What can hang from each mark
rufud: bala dabup
dabup: feve rufud
fafugu: feve
bazoki: feve nasosik
bala: feve rufud
feve: bala bazoki dabup fafugu

Each row was made from one small tree. The marks that hang from a mark follow it in brackets, in alphabetical order. Every link used is in the known rows. Write each row's tree.
Known rows
bazoki[feve[bala dabup[rufud]] nasosik]: [-0.29 -2.03  0.37  1.69  1.46 -0.06 -0.06  0.52 -0.07  1.63 -0.14  0.63
  1.47  0.40  0.52 -0.51  0.22 -0.04 -1.22 -1.03  0.37  1.25 -0.62]
fafugu[feve]: [ 0.33  1.05 -0.18 -1.57 -1.33  0.78  0.94 -0.10 -0.24 -2.31 -0.47 -1.14
  0.34 -0.49 -0.52 -0.13 -0.77  0.49 -0.67 -1.22  0.03  0.22  0.91]
bala[rufud]: [-0.41  0.99  0.65 -0.39 -0.24 -0.01 -0.48  0.06  0.13  0.03 -0.76 -0.21
 -1.90 -0.58 -0.88 -0.43 -1.87 -0.06 -0.44  0.00  0.10 -2.31  0.60]
feve[bala dabup[rufud] fafugu]: [-0.06 -1.34 -0.54  1.15  1.28  0.30  0.60 -0.44 -0.57  2.94  0.18  0.59
  1.10  0.35 -0.32 -0.64  0.78 -0.94  0.65  0.80  1.86 -1.47 -0.78]
dabup[rufud[bala]]: [ 0.20  0.24 -1.34 -0.04 -1.36  0.61  0.24 -0.38  0.17 -0.13 -1.24 -0.54
 -1.23 -0.54 -0.10 -0.96 -0.63 -0.46 -0.43 -0.68 -0.35 -1.14 -0.01]
rufud[bala[feve[bazoki fafugu]] dabup]: [ 1.24  0.37 -1.49 -1.11 -1.73  0.30  0.96  0.08  0.20 -3.99  0.71  0.16
 -3.22  0.11  1.17  0.40  0.80 -0.30  0.27  0.78 -1.16  0.49 -0.09]
bazoki[feve[bala[rufud] fafugu] nasosik]: [-1.70 -1.54  0.89  0.60  1.96 -0.90  0.89  0.51  0.27  0.32  0.35  0.13
 -0.33  0.17  0.43 -0.61  0.43 -0.57 -0.95 -0.05  1.04 -0.52  0.91]
dabup[feve]: [-0.26  1.11 -0.20 -0.34 -1.07 -0.24 -1.67 -0.04  0.58 -2.32 -0.83 -0.71
  0.91 -1.25 -0.55  0.46 -1.30  0.48 -0.23 -0.79 -0.53  1.19  1.09]
bala[feve[dabup[rufud] fafugu]]: [-0.37 -0.86 -0.17  0.36 -1.14  0.62  0.37  0.26 -0.69  0.68  0.13  0.11
 -0.22  0.33  1.43  0.18  0.15 -0.46 -0.11  1.00  0.82  0.32  0.19]
feve[dabup fafugu]: [-0.01  0.02  0.07  0.10 -0.64 -0.50  0.12 -0.10 -0.68  0.75  0.24  0.46
 -0.34  1.02 -0.24  0.14 -0.22 -0.29 -0.43  0.50  1.17 -0.73  0.20]
rufud[bala dabup[feve]]: [ 1.59  1.37 -1.86 -0.98 -1.49  0.00 -0.44  0.04  0.99 -5.64 -0.12  0.10
 -2.21 -0.90 -0.07  0.42 -0.55  0.50 -0.85 -0.99 -1.33  0.76  0.45]
bala[rufud[dabup[feve[fafugu]]]]: [-0.12  0.97  0.08 -0.67  0.63 -0.68 -0.98  0.14  0.76 -3.33  0.15  0.62
 -2.05 -0.59 -0.59  0.33 -1.64  0.08 -0.17  0.60  0.05 -2.23  0.83]
dabup[feve[bala[rufud] fafugu]]: [-1.01  0.72  0.01 -0.06  0.83 -0.41 -0.57 -0.19  0.67 -0.10 -0.03 -0.40
  0.15 -1.40 -0.53  0.12  0.01 -0.14  0.66  0.73  0.92 -1.08  1.13]
feve[dabup]: [ 0.81  0.44  0.13  0.38 -1.04  0.14 -0.69  0.06 -0.54  0.54 -0.40  0.32
  0.04  0.44 -0.61  0.11 -1.09  0.27 -0.76 -0.57  0.06  0.30 -0.34]
bazoki[feve[fafugu]]: [-0.65 -0.17  0.21 -0.71 -1.07 -1.61 -0.29  0.45 -0.23 -1.51  0.10 -0.29
 -1.61  0.04  0.14  0.05  0.06 -0.11 -0.44 -0.46  0.56  0.45  0.84]
rufud[bala dabup[feve[bazoki[nasosik]]]]: [ 1.15  1.04 -1.34 -0.46 -0.71 -0.07 -0.69 -0.13  1.13 -4.34  0.01  0.31
 -1.36 -0.32  0.17  0.52 -0.24  0.42 -0.36 -0.47 -2.06  0.93 -0.01]
bazoki[feve nasosik]: [-0.97 -1.18  0.69  0.33  0.01 -0.70 -0.24  0.64  0.16 -1.90 -0.48 -0.25
  0.36  0.31  0.45 -0.27 -0.90  0.04 -1.86 -1.44 -0.36  1.72  0.86]
bazoki[feve[fafugu] nasosik]: [-1.66 -1.51  0.68  0.14  0.28 -1.24  0.41  0.53  0.05 -1.68  0.06 -0.12
  0.12  0.79  0.69 -0.24 -0.16 -0.38 -1.59 -0.57  0.48  0.90  1.29]
bazoki[feve]: [ 0.05  0.20  0.23 -0.51 -1.39 -1.05 -0.93  0.56 -0.09 -1.69 -0.42 -0.35
 -1.30 -0.45 -0.10  0.02 -0.69  0.34 -0.72 -1.34 -0.31  1.29  0.44]
fafugu[feve[bala bazoki]]: [ 0.71  0.83 -0.08 -1.01 -0.19  0.99  0.85 -0.45 -0.17  0.44 -0.10 -1.01
  1.19 -0.74 -0.79 -0.13  0.64  0.36  1.27 -0.36 -0.40  0.39 -0.39]
fafugu[feve[bala bazoki[nasosik]]]: [ 0.04 -0.05  0.26 -0.50  0.75  1.24  1.27 -0.42 -0.02  0.28 -0.12 -0.94
  2.29 -0.26 -0.41 -0.30  0.44  0.16  0.55 -0.37 -0.45  0.65 -0.12]
bazoki[feve[bala dabup fafugu] nasosik]: [-0.78 -1.91  0.59  1.20  1.40 -0.81  0.73  0.52 -0.22  1.09  0.64  0.58
  0.80  0.92  0.63 -0.17  0.99 -0.26 -1.23 -0.32  1.09  1.17  0.13]
bazoki[feve[dabup[rufud] fafugu] nasosik]: [-1.13 -1.74  0.55  1.07  0.57 -1.15 -0.07  0.55 -0.20  1.01  0.19  0.75
  0.34  1.42  1.04 -0.15  0.09 -0.24 -1.55 -0.35  0.76  0.26  0.25]
fafugu[feve[bala]]: [ 0.52  0.41 -0.36 -1.11 -0.13  1.24  1.57 -0.24 -0.21 -1.39 -0.28 -1.15
  1.25 -1.00 -0.73 -0.45  0.13  0.25 -0.09 -1.12  0.50  0.36  0.46]

Write each row's tree
[ 0.30  0.43  0.39  0.03 -0.09  0.87  0.20 -0.25 -0.32  2.00 -0.20  0.00
  1.67  0.95  0.10  0.08 -0.12  0.59 -0.10 -0.36 -0.62 -0.10 -0.72] : fafugu[feve[bazoki[nasosik] dabup[rufud]]]
[ 1.00  1.26  0.05 -0.52 -1.02  0.65 -0.26 -0.29 -0.51  2.13 -0.17 -0.09
  0.56  0.47 -0.22  0.27 -0.03  0.76  0.60 -0.20 -0.59 -0.41 -0.98] : fafugu[feve[bazoki dabup[rufud]]]
[-0.87 -0.60 -0.21  1.31  1.61  0.50 -1.66 -0.57  0.87  1.52 -0.87 -0.29
  3.23 -1.13 -0.24 -0.22 -0.13 -0.26  1.47  0.27 -0.85  0.47 -0.38] : dabup[feve[bala bazoki[nasosik]] rufud]
[-0.75  0.15 -0.48 -0.06  0.38 -0.29 -0.51 -0.31  0.51 -1.20 -0.10 -0.64
  1.46 -1.35 -0.50  0.14  0.27 -0.27  0.64  0.23  0.80  0.51  1.10] : dabup[feve[bala fafugu]]
[-0.21  0.61  0.48 -0.98 -0.39  0.73  0.64 -0.28 -0.06 -0.63 -0.33 -0.89
  1.43  0.33 -0.20  0.02 -0.39  0.45 -0.08 -0.58 -0.89  0.45  0.29] : fafugu[feve[bazoki[nasosik]]]
[ 0.00 -0.01  0.56  0.31  0.46 -1.22 -0.07  0.59 -0.31  2.41  0.76  0.71
 -2.19  0.08  0.00  0.09  0.95  0.11 -0.10  0.23  1.28 -0.83 -0.28] : bazoki[feve[bala[rufud] dabup fafugu]]
[ 0.65  1.20 -0.93 -0.72 -2.84  0.84  0.59  0.06 -0.01 -0.24 -0.45 -0.95
 -2.38 -0.54  1.06  0.14  0.64  0.08  0.11  0.06 -1.54  1.23  0.01] : rufud[bala[feve[bazoki]]]
[-0.74 -1.76  0.48  0.76  1.20 -0.23  0.41  0.51  0.21 -0.95 -0.25 -0.27
  1.24 -0.25  0.21 -0.60  0.04 -0.21 -1.23 -1.30  0.05  1.90  0.44] : bazoki[feve[bala] nasosik]
[ 1.64  0.31 -1.74 -1.01 -1.92  0.98  1.04  0.35  0.27 -5.50  0.13 -0.05
 -2.98 -0.53  1.00  0.11 -0.16 -0.04 -1.03 -0.41 -1.16  1.21  0.21] : rufud[bala[feve] dabup]
[ 1.16  0.65 -0.15 -0.06  0.09  1.15  0.36 -0.46 -0.44  3.09  0.03 -0.09
  1.38 -0.08 -0.45 -0.06  0.84  0.50  1.30 -0.09 -0.11 -0.26 -1.42] : fafugu[feve[bala bazoki dabup[rufud]]]
[ 0.85  0.79 -0.27 -0.61 -1.01  0.95  0.47 -0.10 -0.50  0.37 -0.35 -0.24
  0.60  0.20 -0.19 -0.07 -0.50  0.66 -0.65 -1.01  0.32 -0.39 -0.14] : fafugu[feve[dabup[rufud]]]
[ 0.22 -0.53  0.13  0.33  0.02 -1.12  0.06  0.48 -0.49  1.23  0.70  0.44
 -0.89  0.18  0.05  0.10  1.24  0.00 -0.14 -0.23  1.13  0.77 -0.29] : bazoki[feve[bala dabup fafugu]]
[-0.02 -0.53  0.16 -0.39  0.95 -1.28  0.18  0.49  0.16 -1.46  0.75  0.50
 -2.33 -0.50 -0.13 -0.18  0.41 -0.31  0.10  0.17  0.96 -0.99  0.17] : bazoki[feve[bala[rufud[dabup]] fafugu]]
[ 0.46  1.43  0.39 -1.04  0.32  0.88  0.72 -0.35 -0.01  1.53 -0.05 -0.78
 -0.14 -0.81 -0.81 -0.16  0.32  0.44  1.23  0.11 -0.32 -1.24 -0.38] : fafugu[feve[bala[rufud] bazoki]]
[ 0.23 -0.12  0.89  1.10  0.14  0.08 -1.02 -0.17 -0.33  2.63 -0.22  0.61
  1.28  1.41 -0.19  0.30 -0.60  0.18  0.06  0.22 -1.10  0.62 -1.06] : feve[bazoki[nasosik] dabup]
[-0.04 -0.23 -0.26 -0.24  0.76 -0.74 -1.17 -0.18  0.78 -4.58  0.40  0.60
  0.66  0.16 -0.20  0.67 -0.86 -0.13  0.38  0.52 -0.87  0.45  0.38] : rufud[dabup[feve[bazoki[nasosik] fafugu]]]
[ 0.02 -1.02 -0.17  0.69  0.37 -0.97 -0.14  0.32 -0.44  1.99  0.43  0.54
 -0.62  0.16  0.23 -0.20  1.12 -0.23  0.18 -0.08  1.26 -0.02 -0.61] : bazoki[feve[bala dabup[rufud] fafugu]]
[-0.15 -0.22  0.85 -0.03  0.66  0.69 -0.21  0.48  0.35 -1.89  0.29  0.58
 -1.57  0.07  1.00  0.37 -1.18 -0.10  0.19  1.26 -1.34 -0.45 -0.13] : bala[feve[bazoki[nasosik]] rufud[dabup]]
[-1.54 -0.81  0.70  0.19  0.58 -0.56  0.16 -0.52 -0.07  0.60 -0.04 -0.16
  1.10  1.11 -0.05 -0.15 -0.13 -0.87  0.70  1.19 -0.22 -0.56  0.38] : feve[bazoki[nasosik] fafugu]
[-0.28 -0.35  0.14  0.43 -1.17  0.39 -0.30  0.07 -0.71  2.54  0.33  0.25
 -0.23  0.63  1.36  0.51  0.70 -0.39  1.21  1.70 -0.07  0.27 -0.66] : bala[feve[bazoki dabup[rufud] fafugu]]
[-0.91 -0.13 -0.55  0.60  0.98 -0.29 -1.43 -0.75  0.61  1.81 -0.29 -0.26
  1.82 -1.12 -0.29 -0.01  0.70 -0.56  2.40  1.23  0.04 -0.68 -0.26] : dabup[feve[bala bazoki fafugu] rufud]
[ 0.52  0.84  0.63 -0.39 -0.52  0.72  0.40 -0.12 -0.37  1.13  0.03 -0.17
  1.35  0.99 -0.01  0.40 -0.09  0.84 -0.35 -0.39 -0.76  0.62 -0.40] : fafugu[feve[bazoki[nasosik] dabup]]
[ 1.69  1.73 -1.63 -0.89 -1.53 -0.24 -1.02 -0.15  1.01 -4.15  0.03  0.20
 -2.20 -0.68 -0.13  0.66 -0.11  0.56  0.22 -0.35 -2.04  0.70 -0.21] : rufud[bala dabup[feve[bazoki]]]
[-0.32 -0.58 -0.24  0.60 -0.23 -0.33 -0.16 -0.25 -0.61  1.79 -0.07  0.63
  0.04  0.95 -0.07 -0.25 -0.28 -0.59 -0.07  0.63  1.31 -1.68 -0.21] : feve[dabup[rufud] fafugu]
[ 0.45 -0.88  0.60  1.69  1.59  0.68 -0.23 -0.35 -0.27  3.79  0.01  0.59
  2.36  0.71 -0.47 -0.08  0.47 -0.14  0.74  0.40 -0.52  0.82 -1.59] : feve[bala bazoki[nasosik] dabup]
[-0.33  1.06  0.01  0.09  0.54  0.11 -1.17 -0.06  0.78 -0.33 -0.58 -0.47
  0.47 -1.89 -0.81  0.11 -0.66  0.31  0.35 -0.14  0.03 -0.21  0.71] : dabup[feve[bala[rufud]]]
[-0.16  0.31  0.52 -0.72  0.00 -0.06 -0.09  0.31  0.08 -1.55  0.86  0.60
 -2.97  0.04  0.93  0.59 -0.35 -0.39  1.13  2.30 -0.43 -1.59  0.01] : bala[feve[bazoki fafugu] rufud[dabup]]
[-0.12 -0.08  0.32  0.69  1.41 -0.09  0.74 -0.12 -0.40  3.30  0.56  0.72
 -0.88  0.33 -0.60 -0.30  0.53 -0.50  0.29  1.22  1.88 -2.55 -0.28] : feve[bala[rufud] dabup fafugu]
[-0.08 -1.55  0.60  1.36  1.15 -0.26  0.00  0.65 -0.12  0.78  0.11  0.51
  1.18  0.47  0.38 -0.19  0.30  0.17 -1.54 -1.24  0.25  2.01 -0.27] : bazoki[feve[bala dabup] nasosik]
[ 0.31  0.97  0.07 -1.10  0.21  1.14  1.44 -0.11 -0.01 -0.27 -0.20 -0.89
 -0.01 -1.12 -0.79 -0.49 -0.16  0.36 -0.11 -0.61  0.60 -1.15  0.48] : fafugu[feve[bala[rufud]]]
[ 0.85  0.69 -0.21 -1.23  0.73  1.10  1.42 -0.07  0.13 -2.24  0.16 -0.35
 -0.42 -0.95 -0.81 -0.35 -0.39  0.35 -0.13 -0.57  0.45 -1.23  0.23] : fafugu[feve[bala[rufud[dabup]]]]
[-0.10 -0.05  0.16  0.68 -0.18 -0.67 -1.04 -0.56 -0.61  4.02  0.16  0.81
 -0.04  1.38 -0.11  0.18  0.36 -0.48  1.59  1.57  0.17 -1.69 -1.28] : feve[bazoki dabup[rufud] fafugu]
[ 0.22  0.11 -0.51  0.04 -1.53 -1.31 -0.32  0.46 -0.34  1.44  0.23  0.49
 -2.59  0.66  0.78  0.06  0.94  0.10 -0.73 -0.37  0.54 -0.32 -0.19] : bazoki[feve[dabup[rufud[bala]] fafugu]]
[-1.44  0.33  0.37  0.08  0.15 -0.84 -1.29 -0.34  0.65 -0.39 -0.13 -0.38
  1.69  0.02  0.04  0.62 -0.20 -0.06  0.67  0.69 -0.59  0.64  0.95] : dabup[feve[bazoki[nasosik] fafugu]]
[ 0.69  0.26  0.40  0.09  0.69  1.18  1.04 -0.28 -0.33  2.04  0.25 -0.19
  2.18  0.45 -0.32  0.11  0.76  0.57  0.26 -0.31 -0.28  0.80 -0.81] : fafugu[feve[bala bazoki[nasosik] dabup]]
[-0.45 -1.28  0.57  1.46  1.94 -0.02  0.53 -0.49 -0.41  3.96  0.70  0.71
  1.98  1.33 -0.10 -0.06  1.35 -0.70  1.15  1.49  0.58 -0.23 -1.05] : feve[bala bazoki[nasosik] dabup fafugu]
